What can hang from each mark
R: Y
N: V
H: Q T
Y: G R
P: W
M: T
V: N
W: D G L P V
T: H U
J: U
Q: H W
D: W
L: W
G: W

Every row comes from one small tree of marks. The marks that hang from a mark follow it in brackets, in alphabetical order. Every link used is in the known rows. Which tree was each row made from?
In the rows, 100 means zero.
Known rows
D[W[G L P V[N]]]: [106 133 98 101 84 90 125 83 111 118 126 85 112 80 80 81 107 78 119 87 106 101 109 90 109 89 124 139 105 87 108 110 84 102 97 73 86 97 73 88 98 92 122 157 111 56 107 123 94 104 61 87 119 96 108 83 136]
Q[W[V]]: [93 105 96 102 91 90 109 86 98 116 105 92 103 92 109 88 121 91 100 101 107 113 104 98 107 111 88 127 102 101 94 96 98 111 97 102 100 100 88 108 115 102 114 102 84 85 96 94 99 97 110 91 93 115 111 103 111]
Y[R]: [92 105 90 99 110 100 100 104 95 105 98 93 97 99 103 108 109 102 101 106 83 94 111 93 96 93 104 106 93 100 94 109 104 105 90 96 103 94 104 95 108 98 93 89 93 100 102 98 98 106 90 95 97 102 89 102 105]
P[W[D L]]: [83 90 106 91 122 88 113 110 114 106 104 88 122 79 98 103 112 89 94 86 110 102 105 95 91 84 115 110 109 105 98 97 88 105 99 67 102 81 93 101 82 103 113 130 92 91 104 82 101 116 79 102 113 73 129 93 106]
H[Q[W[D V[N]]] T[U]]: [121 106 93 85 71 110 81 66 128 100 124 70 88 80 109 102 140 67 89 115 129 91 100 88 95 99 88 121 149 123 110 105 78 118 79 83 113 86 95 100 125 123 102 95 81 87 92 99 105 90 122 66 114 85 112 124 103]
M[T]: [102 101 92 111 85 101 107 102 102 92 117 99 98 119 101 102 97 101 95 94 105 91 102 95 96 99 99 94 105 100 91 102 99 99 96 95 94 109 101 98 88 100 98 94 98 108 101 105 97 103 95 107 100 111 109 94 102]
M[T[H[Q[W[L V]]] U]]: [89 121 91 97 69 104 93 89 114 133 143 74 111 87 96 107 122 87 87 102 131 104 113 85 81 114 104 125 127 112 98 110 92 116 84 87 113 113 89 74 105 113 113 93 81 77 83 96 113 108 87 64 117 103 117 108 121]
L[W]: [97 100 97 95 101 99 95 99 98 120 104 93 106 97 108 103 112 101 99 110 105 106 108 100 101 87 103 96 105 100 103 92 93 96 102 95 94 99 97 89 95 100 102 107 104 84 93 95 100 107 90 102 112 84 95 86 104]
Q[H[T]]: [115 94 83 97 99 109 99 93 116 95 110 108 86 108 105 111 122 99 88 104 105 107 110 101 101 105 93 85 120 113 107 107 94 94 86 86 106 100 93 105 118 117 109 84 107 106 92 105 97 99 84 99 100 99 107 100 91]
T[H[Q[W[L]]] U]: [91 112 101 82 83 114 78 96 108 133 126 81 108 72 100 117 117 99 86 106 122 111 112 94 80 111 111 115 121 116 107 104 95 110 98 84 115 104 91 79 115 113 107 87 84 90 87 85 120 105 93 67 124 82 113 108 108]
H[Q[W[L]] T[U]]: [100 113 96 81 85 112 80 87 123 117 119 84 97 86 111 120 118 93 95 105 117 112 106 98 92 96 91 115 136 129 110 115 87 121 91 75 113 101 96 92 111 128 107 83 97 95 89 83 118 100 101 80 109 80 126 110 99]
H[Q[W[G L V]] T[U]]: [98 128 91 81 84 98 95 79 129 129 118 82 101 81 101 101 126 81 94 106 126 104 103 90 114 100 95 134 141 125 105 125 84 127 91 67 104 105 82 87 107 120 117 116 104 80 93 96 118 104 92 74 117 93 127 116 121]
T[H[Q[W]] U]: [101 107 95 84 79 112 71 88 103 129 121 86 99 76 102 114 119 100 84 118 123 102 109 99 84 124 102 106 120 116 109 99 98 108 99 98 113 107 95 83 120 105 99 72 80 101 84 89 116 99 106 71 124 89 104 114 98]
G[W[D V]]: [86 94 93 96 106 84 109 84 107 112 91 93 115 101 102 90 110 86 95 98 111 102 92 97 98 85 90 127 114 112 95 98 97 101 91 83 112 88 90 101 79 100 106 125 85 62 87 101 96 105 99 102 101 94 101 101 113]
V[N]: [118 99 105 100 84 105 91 94 96 89 116 90 93 92 101 97 107 95 108 97 100 95 102 102 98 100 110 94 106 87 102 100 93 91 98 100 101 95 104 104 111 104 96 101 92 103 110 103 95 91 100 89 104 101 93 101 107]
J[U]: [91 99 100 91 95 98 104 114 108 104 93 87 96 102 102 97 97 99 92 103 109 109 105 97 95 98 103 88 94 103 96 103 94 105 96 89 98 106 110 94 97 96 102 92 106 110 100 95 104 102 102 114 114 90 98 95 102]
R[Y]: [97 99 99 96 109 97 87 102 101 91 108 92 99 111 92 90 98 102 112 102 98 101 96 101 99 93 95 107 91 100 104 104 103 97 113 105 95 103 92 99 88 102 110 104 97 104 99 99 103 96 89 88 109 106 97 95 105]
N[V]: [105 93 101 101 100 98 95 109 99 103 86 96 91 101 101 101 110 92 95 91 103 105 94 101 99 103 109 105 112 94 101 104 91 99 97 104 103 91 94 90 109 90 106 88 99 98 96 106 99 107 107 99 88 106 94 103 107]
G[W[D L V[N]]]: [94 96 102 92 93 91 107 87 107 107 113 79 120 89 103 89 112 78 109 87 108 110 96 94 91 75 111 127 118 99 98 105 86 95 88 71 120 77 90 95 87 109 111 139 81 53 100 97 94 103 85 89 105 92 102 92 131]
M[T[H[Q[W[D]]] U]]: [105 96 90 92 71 112 84 84 118 116 133 80 101 93 104 119 118 94 70 111 133 86 110 88 78 116 104 100 132 121 100 96 91 108 86 85 108 108 90 87 102 106 94 79 74 100 85 93 113 110 109 71 131 86 119 109 98]
G[W[D P]]: [96 93 89 91 110 84 112 88 103 112 90 99 112 108 100 98 96 93 97 84 104 100 97 97 93 81 94 129 102 110 104 95 103 97 98 86 108 99 83 104 77 101 106 119 90 68 95 104 96 106 89 104 108 75 117 87 97]
Q[W]: [96 97 99 99 89 95 98 92 99 112 105 98 100 94 112 99 109 105 95 102 103 109 105 107 100 109 93 105 101 102 97 92 100 103 102 97 101 101 90 111 112 101 103 92 83 101 99 88 101 97 110 94 101 105 115 96 99]
H[Q[W[D G P V[N]]]]: [117 109 85 85 83 79 120 73 111 110 115 74 99 85 86 83 121 70 99 95 129 88 102 85 106 97 101 146 113 98 102 99 79 113 96 90 85 103 76 101 111 104 116 138 75 63 110 123 100 96 103 66 118 90 132 108 119]
W[D G L P V[N]]: [109 115 98 90 103 80 131 84 112 113 119 78 112 86 77 79 114 67 107 76 112 88 103 79 114 86 121 137 103 84 102 109 84 106 91 77 95 97 79 105 96 102 125 168 103 52 117 123 100 111 73 72 119 82 119 95 130]
Y[G]: [92 108 111 98 102 104 108 106 98 108 100 104 91 104 104 99 100 110 101 110 93 89 103 99 104 101 99 88 98 96 89 111 99 107 105 94 93 101 98 98 97 90 97 106 102 96 104 95 100 107 91 94 99 100 96 92 96]
Q[W[D]]: [95 84 99 95 100 95 105 88 108 107 101 95 106 94 113 103 114 96 85 103 109 101 104 101 99 103 95 106 108 108 96 86 93 107 97 88 102 93 86 117 107 102 101 106 79 91 101 88 100 104 117 93 110 91 121 99 93]
W[L]: [87 104 104 97 104 100 105 108 105 106 106 95 112 96 99 105 98 98 103 91 100 110 103 99 98 91 108 106 100 98 98 103 97 105 99 88 105 97 96 96 96 109 108 114 104 86 102 95 104 108 86 95 101 93 107 93 108]
G[W]: [92 96 95 96 97 95 94 96 97 110 92 105 108 104 108 99 95 108 101 97 100 107 95 110 94 90 95 108 107 108 100 103 104 95 104 87 111 96 97 95 81 99 100 100 90 89 91 95 100 98 91 112 101 99 98 92 104]
Q[W[G V]]: [98 112 94 99 92 78 117 84 100 123 104 97 106 90 102 81 117 93 94 101 113 101 102 95 124 115 99 125 108 102 94 103 96 110 100 89 89 107 80 107 108 92 116 124 91 82 100 103 102 102 97 88 106 118 114 104 119]
M[T[H[Q]]]: [104 101 86 101 80 108 95 107 109 99 123 91 96 114 89 114 93 98 88 104 127 86 103 89 81 103 105 99 112 110 99 107 90 96 92 98 99 117 102 69 93 102 90 83 89 99 90 114 106 99 88 89 111 99 102 106 106]

Write each row's tree
[83 105 102 91 123 71 128 103 119 122 102 84 129 72 86 84 122 77 95 87 120 98 101 86 111 85 118 130 114 102 92 111 85 110 97 62 93 85 81 95 77 96 122 161 101 71 106 98 101 119 66 92 121 85 128 101 133] -> P[W[D G L V]]
[98 114 94 94 91 83 112 86 95 116 118 84 112 94 91 83 107 81 122 70 100 117 101 95 92 79 107 143 101 91 105 109 96 98 93 87 112 101 91 92 90 105 123 133 87 53 103 110 96 94 71 86 96 96 107 86 126] -> G[W[L P V[N]]]
[85 116 101 99 95 103 111 99 117 118 109 101 116 86 97 99 89 103 102 104 108 103 108 104 109 93 122 106 112 105 103 107 88 100 105 61 87 92 78 85 86 92 108 138 115 82 99 101 102 115 66 107 124 95 107 82 124] -> D[W[G L]]
[112 113 97 105 77 112 82 91 103 112 132 99 100 98 97 109 109 102 82 99 111 81 108 91 85 119 115 83 119 103 104 104 105 95 86 95 110 116 100 89 98 96 95 85 102 113 91 101 108 108 87 83 123 100 89 102 99] -> M[T[H U]]
[87 109 96 89 113 87 103 96 93 113 100 97 95 125 94 84 94 112 122 95 88 97 95 107 97 82 88 121 85 101 98 117 113 96 121 94 96 113 81 96 67 90 118 119 94 74 97 99 102 100 63 88 109 96 106 71 99] -> R[Y[G[W[P]]]]
[105 122 92 100 95 90 117 85 108 118 102 107 107 93 86 93 93 99 106 101 103 94 106 101 111 96 111 120 99 102 110 102 97 100 107 79 80 107 75 94 88 83 109 132 114 80 100 118 98 108 73 106 120 91 110 85 110] -> D[W[G P]]
[85 96 93 90 116 86 117 94 106 118 97 94 122 105 98 102 95 94 103 73 102 108 101 97 92 73 105 131 98 110 102 98 96 101 98 72 113 96 81 103 73 108 115 135 93 55 99 101 102 116 75 98 110 68 126 80 107] -> G[W[D L P]]
[98 107 96 89 117 81 128 96 113 118 103 91 114 95 82 97 96 87 96 78 108 90 103 88 113 85 118 122 96 97 102 104 90 107 99 72 91 104 75 104 83 102 116 156 113 67 111 113 106 122 73 84 124 71 130 89 112] -> W[D G L P]
[96 97 87 86 110 84 130 85 110 129 114 94 112 87 96 100 121 95 83 83 113 113 120 95 107 110 112 118 103 105 99 97 90 104 96 65 92 106 59 120 112 111 132 141 93 65 108 105 104 121 70 77 128 83 147 83 107] -> Q[H W[D G L P]]
[81 90 102 87 113 94 100 97 105 103 96 93 99 120 105 90 101 109 105 109 99 90 91 107 96 78 93 102 104 109 90 109 101 96 115 81 105 92 85 100 60 92 107 125 85 77 96 86 101 110 76 88 119 93 101 80 102] -> R[Y[G[W[D]]]]
[65 114 92 88 131 81 135 98 100 138 93 82 114 105 95 96 118 90 106 88 83 100 109 78 93 68 102 146 93 104 82 123 102 116 85 68 110 90 84 90 84 94 114 140 89 34 99 100 97 126 55 80 98 84 106 79 115] -> Y[G[W[D L P V]] R]
[110 104 92 92 115 82 123 89 109 110 96 99 105 101 85 93 99 89 92 86 110 78 99 88 116 95 109 118 99 101 104 101 95 104 100 84 89 108 78 110 87 93 108 143 108 79 109 120 103 115 88 89 122 82 121 95 102] -> W[D G P]
[109 110 91 84 78 114 76 79 119 109 112 90 86 91 112 118 121 95 91 116 118 101 104 102 98 105 82 106 138 128 110 111 91 117 93 88 110 103 96 95 117 121 99 68 94 110 87 87 113 90 117 85 110 86 118 115 90] -> H[Q[W] T[U]]
[117 118 83 89 84 93 97 63 119 128 123 103 92 79 106 97 147 92 78 113 114 102 116 97 123 125 94 104 138 120 108 115 96 109 84 76 102 106 73 114 127 111 122 101 105 97 91 100 107 105 86 79 119 111 114 109 104] -> Q[H[T[U]] W[G V]]
[96 117 86 83 97 90 110 98 108 137 120 86 108 86 83 104 102 97 92 87 127 103 110 93 99 106 116 134 101 107 107 107 90 106 104 77 94 125 74 80 103 103 118 125 90 65 100 111 118 109 75 71 126 79 133 98 119] -> T[H[Q[W[G L P]]]]
[86 102 110 90 99 98 116 92 104 114 110 82 111 94 104 87 114 86 108 95 103 100 98 93 95 78 111 114 118 96 88 113 86 103 93 68 113 77 93 96 80 99 111 145 84 50 104 93 94 109 76 80 105 91 97 86 124] -> Y[G[W[D L V[N]]]]
[103 104 106 90 105 77 119 97 116 107 117 76 121 65 84 80 125 70 102 85 117 91 102 87 107 88 129 121 118 89 101 110 78 102 94 61 95 79 86 96 87 99 120 164 93 77 114 100 98 110 67 84 124 87 121 101 138] -> P[W[D G L V[N]]]
[93 115 94 92 119 75 137 90 114 123 104 86 121 94 76 84 110 73 100 77 112 94 99 77 117 86 114 143 96 98 97 107 88 115 95 77 94 105 73 102 87 101 125 169 110 51 107 122 104 123 74 79 115 82 126 93 124] -> W[D G L P V]
[120 111 92 89 98 77 118 75 105 125 117 77 109 86 87 79 126 69 104 94 116 85 107 81 116 85 116 124 111 88 109 93 82 98 94 85 86 101 77 100 96 90 116 161 102 50 106 124 96 111 78 75 130 75 106 89 124] -> L[W[D G P V[N]]]
[90 106 100 93 112 85 127 95 118 118 101 88 119 88 86 87 109 77 92 92 117 94 98 84 116 90 113 125 111 100 94 109 86 111 91 70 97 91 81 101 85 102 117 159 108 60 102 111 104 123 81 83 116 92 115 102 129] -> W[D G L V]
[100 115 93 95 99 80 110 89 101 133 105 91 112 91 96 82 119 88 100 112 112 100 104 92 121 91 104 112 113 98 102 103 92 101 102 87 86 107 84 88 87 91 112 138 109 64 93 111 101 113 80 95 118 97 96 94 126] -> L[W[G V]]
[102 113 88 91 114 70 126 80 109 135 102 84 114 94 91 83 121 75 97 97 117 92 106 80 120 82 103 133 105 101 105 96 88 106 97 86 82 109 73 98 86 92 119 160 112 43 97 121 99 121 78 87 124 74 114 87 116] -> L[W[D G P V]]
[109 113 90 97 72 117 77 95 110 109 131 89 96 101 92 116 103 95 83 110 124 82 107 88 79 110 107 94 125 113 103 112 98 102 89 96 105 115 103 72 96 102 90 78 97 107 86 106 112 103 93 79 122 95 96 113 103] -> M[T[H[Q] U]]
[105 114 79 90 86 87 108 83 123 111 105 91 90 100 101 96 122 85 95 109 131 96 98 95 119 100 83 131 132 121 100 116 81 116 95 78 91 107 84 92 105 111 112 111 94 81 92 110 110 94 105 89 103 104 123 118 115] -> H[Q[W[G V]] T]
[113 107 95 94 100 85 114 79 103 117 119 73 107 91 94 84 129 66 107 98 110 98 110 82 97 79 104 126 106 90 107 87 84 100 89 98 95 97 85 100 104 100 114 136 94 51 98 117 92 108 94 77 114 73 101 88 110] -> L[W[D P V[N]]]
[121 124 91 92 90 76 113 80 96 128 120 80 103 90 86 77 124 78 114 94 109 94 107 84 116 90 114 123 104 82 108 102 88 94 98 94 85 113 83 93 98 89 118 148 107 59 104 124 95 102 73 81 118 88 99 88 127] -> L[W[G P V[N]]]
[83 102 101 92 107 98 94 101 95 108 99 99 96 121 103 88 96 116 115 108 92 97 92 112 97 84 90 102 99 104 92 117 109 91 122 89 99 98 90 94 66 90 109 113 90 87 95 86 101 100 72 91 111 108 91 80 105] -> R[Y[G[W]]]
[104 118 102 84 68 112 77 83 106 129 143 65 104 63 95 101 132 78 95 106 124 110 111 90 81 115 116 126 126 102 109 107 86 111 86 91 119 99 94 76 127 113 112 97 75 75 91 95 114 96 94 51 120 96 100 116 126] -> T[H[Q[W[L V[N]]]] U]
[124 106 79 83 96 95 105 62 123 127 118 101 90 88 102 107 139 93 69 99 113 94 117 93 116 116 101 103 132 122 114 102 94 107 83 67 103 110 66 127 122 116 121 111 105 93 98 106 106 114 83 75 136 76 136 98 86] -> Q[H[T[U]] W[D G P]]
[110 122 75 88 91 79 119 77 122 119 107 90 89 103 90 92 118 79 100 94 126 96 101 86 117 96 81 150 119 118 104 115 86 120 97 84 88 121 74 95 109 108 120 118 102 70 95 121 108 94 96 86 102 94 138 109 108] -> H[Q[W[G P V]] T]
[111 114 87 80 85 95 98 67 136 119 109 82 96 84 100 102 134 75 79 117 133 86 99 88 118 101 85 127 150 131 104 112 81 125 86 70 101 97 81 100 107 115 108 116 95 82 89 102 113 106 113 72 125 83 125 124 109] -> H[Q[W[D G V]] T[U]]
[66 108 98 90 116 98 110 112 92 129 94 93 105 106 111 109 105 115 103 101 77 105 111 99 94 78 109 106 100 106 80 128 105 105 96 66 112 89 99 87 83 93 99 110 90 72 101 82 101 117 55 97 98 95 89 80 116] -> Y[G[W[L]] R]
